Each row was made from one walk, in order. Every step used is in the known rows, and no mark comes twice. Write each row's walk.
In the rows, zero is written as 128.
Known rows
toderal-fegorop: [136 117 131 153 157 132 141 108 101 123 152 166 132 122 105 143 105 161
 119 137 137 132 127 107 142  88 150 145 154  78 119 118]
bufi-femel-lubo-lefa: [ 87 111 128 138 125 121 121  98 112 140 166 110 108 115  77 167 121  80
 119 111 144 122 181 123 119 159 169  78 112 114 130 148]
funireb-fegorop-lavetam-sekuf-lubo: [125  95 159  72 145 142 100 122 129 154 124  83 123 181  94 198 103 137
 129 150 131 102 119 120 206 123 152 109 155 107 173 192]
bufi-femel-lubo: [110 159 159 131 135 164 148  76 127 118 150 122 112 140  89 156 121 118
 116 128 177 108 152  93 153 183 117 123  80  86 136 151]
bufi-lubo: [141 160 148 113 148 157 124 112 124 126 136 102 111 105 123 162  93 106
 137 132 152 113 146 130 163 166 117 106 116  91 145 149]
sekuf-lavetam-fegorop-funireb-femel: [100  79 161 143 126 198 116 109 172 142 129 153 172 111  88 202 124 124
 148 151 172 122  85 149 133 116 137  80 142 120  98 154]
toderal-femel-lubo-bufi-sekuf: [ 89  93 148 111 141 130  77  92 130 168 163 100  74 135 135 120  90 116
 136 135 170 147 157 128 128 105 152 100  89  92 149 154]
sekuf-lavetam-fegorop-funireb-femel-bufi-lubo-lefa: [ 91  82 129 124 128 148  98 116 129 155 161 102 117 105  73 187  88  61
 132 111 150 124 156 145 135 127 174  38 151 102 132 189]
lefa-lubo-femel-toderal-fegorop: [107 126 120 152 158 162 176  79 141 145 174 137 117 151  93 133 108 140
 102 134 151 141 128  80 153 132 128 159 130  80 125 102]
lubo-sekuf-lavetam-fegorop-funireb-sigat: [ 98  55 154 130 104 127 126 109 196 123 113 129 142 168  93 185 149 190
 158 132 134 137 107 131 129  76 204  99 165  94 151 175]
sekuf-lubo-femel: [105 131 124 120 140 168 136 101 128 163 165 119 104 146 101 158 141 116
 104 122 171 146 144 131 138 184 115 127  97 105 138 149]
funireb-femel-toderal-fegorop-lavetam: [118  92 120 154 144 157 151  61 150 127 142 128 171 165 122 166  77 147
 147 129 138 118 123  86 147 120 182 145 140 132 158 161]
bufi-sekuf-lavetam-fegorop-funireb: [110  86 140 121 103 164  92 120 141 131 124 168 149 117 101 212 119 138
 130 147 162 113 104 139 168  84 167  64 175  78 144 202]
sigat-funireb-femel-toderal-fegorop-lavetam: [126  92 123 159 137 170 144  69 163 128 143 137 186 156 115 174  81 144
 146 135 145 118 129  88 148 120 191 131 130 119 154 167]
lubo-sekuf-lavetam-fegorop: [ 87  84 119 133 134 131 105 132 154 129 118 143 138 142 107 165 116 164
 132 114 135 139  73 124 159 102 176 134 206  74 184 180]
sekuf-lavetam-fegorop: [ 99 105 114 146 142 148 116 130 149 114 123 158 147 137 102 164 116 160
 120 114 139 124  80 112 175 115 165 131 194  71 172 188]
fegorop-lavetam-sekuf-lubo-bufi-femel: [ 83  98 116 147 116 178 100  75 120 137 159 117 112 148  86 152 117 119
 144 126 166 121 142 114 153 155 165 130  99  88 172 220]
fegorop-lavetam-sekuf: [114  69 134 110 131 102  90 120 138 144 137 101 141 164 135 146 108 133
 148 133 110  81 106 114 143 102 193 126 162 145 171 181]
sigat-funireb-fegorop-lavetam-sekuf: [114  46 145 114 140 112  91 127 153 134 134  99 147 156 107 161 113 152
 147 164 120  80  99 115 148  97 188 114 167 128 176 177]
sigat-funireb-femel-bufi-sekuf: [ 86  81 163 116 130 145  69 106 138 174 134  97 100 122 115  96  93 122
 151 157 155 128 125 145  95  91 135  75  98 109 122 145]
lefa-lubo-bufi-sekuf-lavetam-fegorop-funireb: [101  90 143 120 108 169 107 121 156 133 141 153 141 133  90 209 111 130
 127 134 171 122 112 144 184  84 165  69 171  79 146 213]
sekuf-lubo-bufi-femel-toderal-fegorop: [110 114 111 148 141 184 148  71 119 145 162 145 114 148  86 142 100 136
 118 136 154 143 136  70 171 126 138 150 120  53 138 142]
lavetam-fegorop: [120  98 120 147 154 143 131 121 131 102 152 135 133 115 100 132 130 143
 120 122 127 111  80 112 144 125 145 139 184  80 137 158]
lavetam-sekuf-lubo-femel-funireb: [108  90 147 111 107 162 125 120 182 163 154 127 117 144  76 145 138 117
  95 117 176 154 146 136 152 173 135  70  89  76 115 123]
toderal-fegorop-funireb-femel-lubo-bufi-sekuf: [ 88  71 156 105 142 147  90  90 130 177 163 113  88 134 123 140  77 123
 154 140 183 140 153 132 134  85 148  84  98  87 137 159]
sigat-funireb-femel-lubo: [133 137 183 115 146 186 146 109 179 147 150 119 151 135  94 171 114 101
 126 133 185 119 143 112 147 167 115  92  70 104  97 124]
toderal-fegorop-funireb-femel-bufi: [119  82 154 125 126 171 134 101 135 150 158 122 126 143  84 118 104  97
 127 134 164 128 117 122 108  93 113  88 115 122  81 153]
sekuf-lavetam-fegorop-funireb: [124  94 133 126 101 169 111 126 145 121 128 175 161 122  96 215 128 132
 122 137 160 114 103 133 173  95 161  73 178  84 136 201]
sigat-funireb: [152 128 134 142 107 166 106 152 165 131 133 156 172 100 108 154 142 120
 125 143 146 125 143 135 131 131 156  89 102  91 114 143]
bufi-lubo-femel-funireb-fegorop-lavetam: [109  69 140 140 145 146 151  77 171 102 134 100 146 151  91 179  94 160
 137 148 166 123 134 122 148 158 158 104 132 121 181 167]

Write each row's walk
[108 113 140 136 134 113 112 104 126 146 179 110 113 111  87 178 123  68
  96 117 140 136 179 124 117 145 178  74 116 121 109 128]	toderal-femel-lubo-lefa
[ 86  82 142 123 130 140 119 114 147 158 159 121 136 123  74 207 108  77
 124 110 157 127 155 134 137 132 176  50 139 118 120 160]	sekuf-lavetam-fegorop-funireb-femel-lubo-lefa
[137 107 135 125 114 186 142  86 129 145 164 159 134 118  97 201 114 109
 117 151 175 122 143 107 158 117 135  84 127  76 110 150]	bufi-lubo-femel-toderal-fegorop-funireb
[121  75 150 136 113 141 153  89 181 125 130 135 138 168  94 167 141 178
 148 144 133 133 134 104 131  80 181 107 131  96 120 140]	femel-toderal-fegorop-funireb-sigat
[109  96 151 118 101 160 117 127 161 128 127 152 154 133  86 224 125 136
 123 137 160 122 100 147 177  91 164  78 187  88 142 194]	lefa-lubo-sekuf-lavetam-fegorop-funireb
[ 87  82 106 125 110 199 124  74 174 153 146  91 120 170  88 142 118 108
 136 149 154 122 129  71 170 168 140 126  94  89 175 180]	sigat-funireb-fegorop-lavetam-sekuf-lubo-bufi-femel-toderal
[ 71 133 147 110 109 115 112 143 179 162  85 123 135 178 120 185 104 160
 135 117 144 164 119 154 171 101 165 124 161 120 192 157]	lefa-lubo-sekuf-lavetam
[ 96  75 171 129 127 195 107 105 174 153 129 133 160 107  91 216 112 120
 158 152 178 127  87 158 134 121 141  74 146 109 112 156]	bufi-lubo-sekuf-lavetam-fegorop-funireb-femel
[110 113 119 157 148 151 171  57 154 123 159 120 157 177 111 166  81 148
 127 121 145 120 135  86 159 135 180 154 139 124 170 168]	lefa-lubo-femel-toderal-fegorop-lavetam
[128  80 150 135 147 149 131 142 158 106 121 125 141 111  73 160 139 166
 127 191 149 126 115 131 136 118 117 104 138  93 139 119]	sigat-funireb-fegorop
[ 88  68 146 161 101 142 143  89 213 115 130 120 122 164  73 116 152 180
 148 116 150 158 148 121 111 131 185 102  85  82 129 138]	lubo-bufi-femel-funireb-sigat
[104  82 130 109 135 181 141 111 172 156 176 125 123 167 105 158  95  91
 136  92 196 148 143 109 166 128 138 104 103  96 137 194]	sekuf-lavetam-fegorop-funireb-femel-lubo-bufi
[115  64 140 136 135 131 148  92 170  96 117 107 158 160  95 169  98 170
 139 149 146 124 126 121 148 130 164 108 144 135 175 161]	femel-funireb-fegorop-lavetam
[119  90 144 112 101 167 102 123 147 131 127 154 149 118  97 228 116 127
 133 138 166 119 105 142 174  99 165  68 182  73 150 204]	bufi-lubo-sekuf-lavetam-fegorop-funireb
[ 73  74 149 119 132 134  99 108 142 167 156 114 125 119  79 204  99  84
 132 120 159 126 157 140 133 122 182  41 137 112 127 160]	bufi-sekuf-lavetam-fegorop-funireb-femel-lubo-lefa
[ 70  96 148 119 117 148  74 111 144 175  98 156 127 156 114 170  75 153
 142 143 170 145 124 136 157  64 165  76 137  90 167 186]	toderal-fegorop-funireb-femel-bufi-sekuf-lavetam
[103  64 169 136 112 144 115  89 196 123 133 118 129 161  80 189 138 169
 143 138 150 138 113 124 131  85 204  87 153  74 142 187]	toderal-femel-bufi-lubo-sekuf-lavetam-fegorop-funireb-sigat
[ 69  83 117 142 147 145  96 110 142 137 139 142 115 141 100 138 104 157
 122 120 156 128  83 116 152 108 165 118 180  61 181 199]	lubo-femel-bufi-sekuf-lavetam-fegorop
[ 68 104 152 116 141 122  97  93 125 169 155  81  65 145 113  84  97 126
 127 140 158 131 135 142 105 110 125 101 106 110 145 148]	lefa-lubo-femel-bufi-sekuf
[ 77  82 121 147 128 176 106  75 122 129 156 109 106 149  72 158 117 135
 144 144 168 120 134 114 155 152 155 131 109  85 178 214]	funireb-fegorop-lavetam-sekuf-lubo-bufi-femel
[107  70 150 139 110 139 133 106 193 112 117 141 148 165  90 184 148 187
 150 132 137 127 112 122 140  84 196  97 157  91 143 181]	sekuf-lavetam-fegorop-funireb-sigat
[ 97  57 144 112 127 117  80 120 136 161 156  90 119 133  59 208 116  93
 108 140 126 132 159 144 155 124 202  49 153 111 138 161]	toderal-femel-funireb-fegorop-lavetam-sekuf-lubo-lefa
[101  64 165 120 109 131 135 102 200 124 120 123 137 178  89 192 143 185
 152 127 145 133 116 120 141  86 198  96 155  86 151 177]	femel-lubo-sekuf-lavetam-fegorop-funireb-sigat
[116  68 148 153 137 137 137  80 174  94 127 113 160 149  89 180 104 166
 125 160 152 129 124 120 142 133 173 106 139 129 163 154]	toderal-femel-funireb-fegorop-lavetam
[141 154 159 125 148 167 111  91 125 128 165  93  94 112 103 139  91  79
 108 135 165 122 145 115 146 157 119  97 103  80 123 162]	toderal-femel-bufi-lubo
[ 90  26 137 124 131 120  97 105 157 132 147  96 127 164  92 145 109 149
 148 151 137  95 106 113 147 109 187 113 152 116 181 185]	lubo-bufi-femel-funireb-fegorop-lavetam-sekuf
[ 90 131 105 143 105 181 140  72 153 139 129 111 116 142 111 116 134 109
 127 143 137 124 123  77 137 180 112 141  92 109 144 127]	bufi-femel-toderal
[100 124 118 164 146 174 164  70 134 133 168 140 116 148  81 132 100 140
 116 135 153 138 132  75 164 124 137 159 124  65 133 129]	lefa-lubo-bufi-femel-toderal-fegorop
[107 103 120 118 132 117 107 122 107 150 166  83  94 107  93 144  93  57
 127 105 129 126 178 140 120 138 161  61 133 117 132 163]	femel-bufi-lubo-lefa
[135 126 167 114 150 188 129  92 126 141 160 102 110 115  90 157  74  87
 136 136 178 114 138 123 150 137 109  80 111  82 110 166]	toderal-fegorop-funireb-femel-bufi-lubo
[116 110 147  91 134 168 100  92 125 162 136  99 125 180  91 195  98 128
 126 143 136 101 126  95 210 135 165 119 139  84 169 197]	bufi-femel-toderal-fegorop-lavetam-sekuf-lubo
[107  76 133 105 136 158 125 104 141 158 175  87 101 180  74 116 115 106
 105 130 167 123 133 108 132 137 129 104 111 102 148 196]	sigat-funireb-fegorop-lavetam-sekuf-lubo-femel-bufi
[113 129 162  68 132 151  84 113 108 175 123  84  82 162 105 148  90 119
 124 140 147 135 146 134 178 114 119  85 113  86 148 178]	femel-bufi-sekuf-lubo
[113  61 118  82 141 147 112 127 140 162 163  84 101 188 107 149  95 112
 138 114 150 139 143 117 185 111 151 122 130 107 176 209]	funireb-fegorop-lavetam-sekuf-lubo-bufi
[111  77 159 139 108 122 149 112 218 118 115 116 132 168  89 121 149 184
 141 118 131 155 141 125 118 118 178  97 104  98 120 112]	femel-funireb-sigat
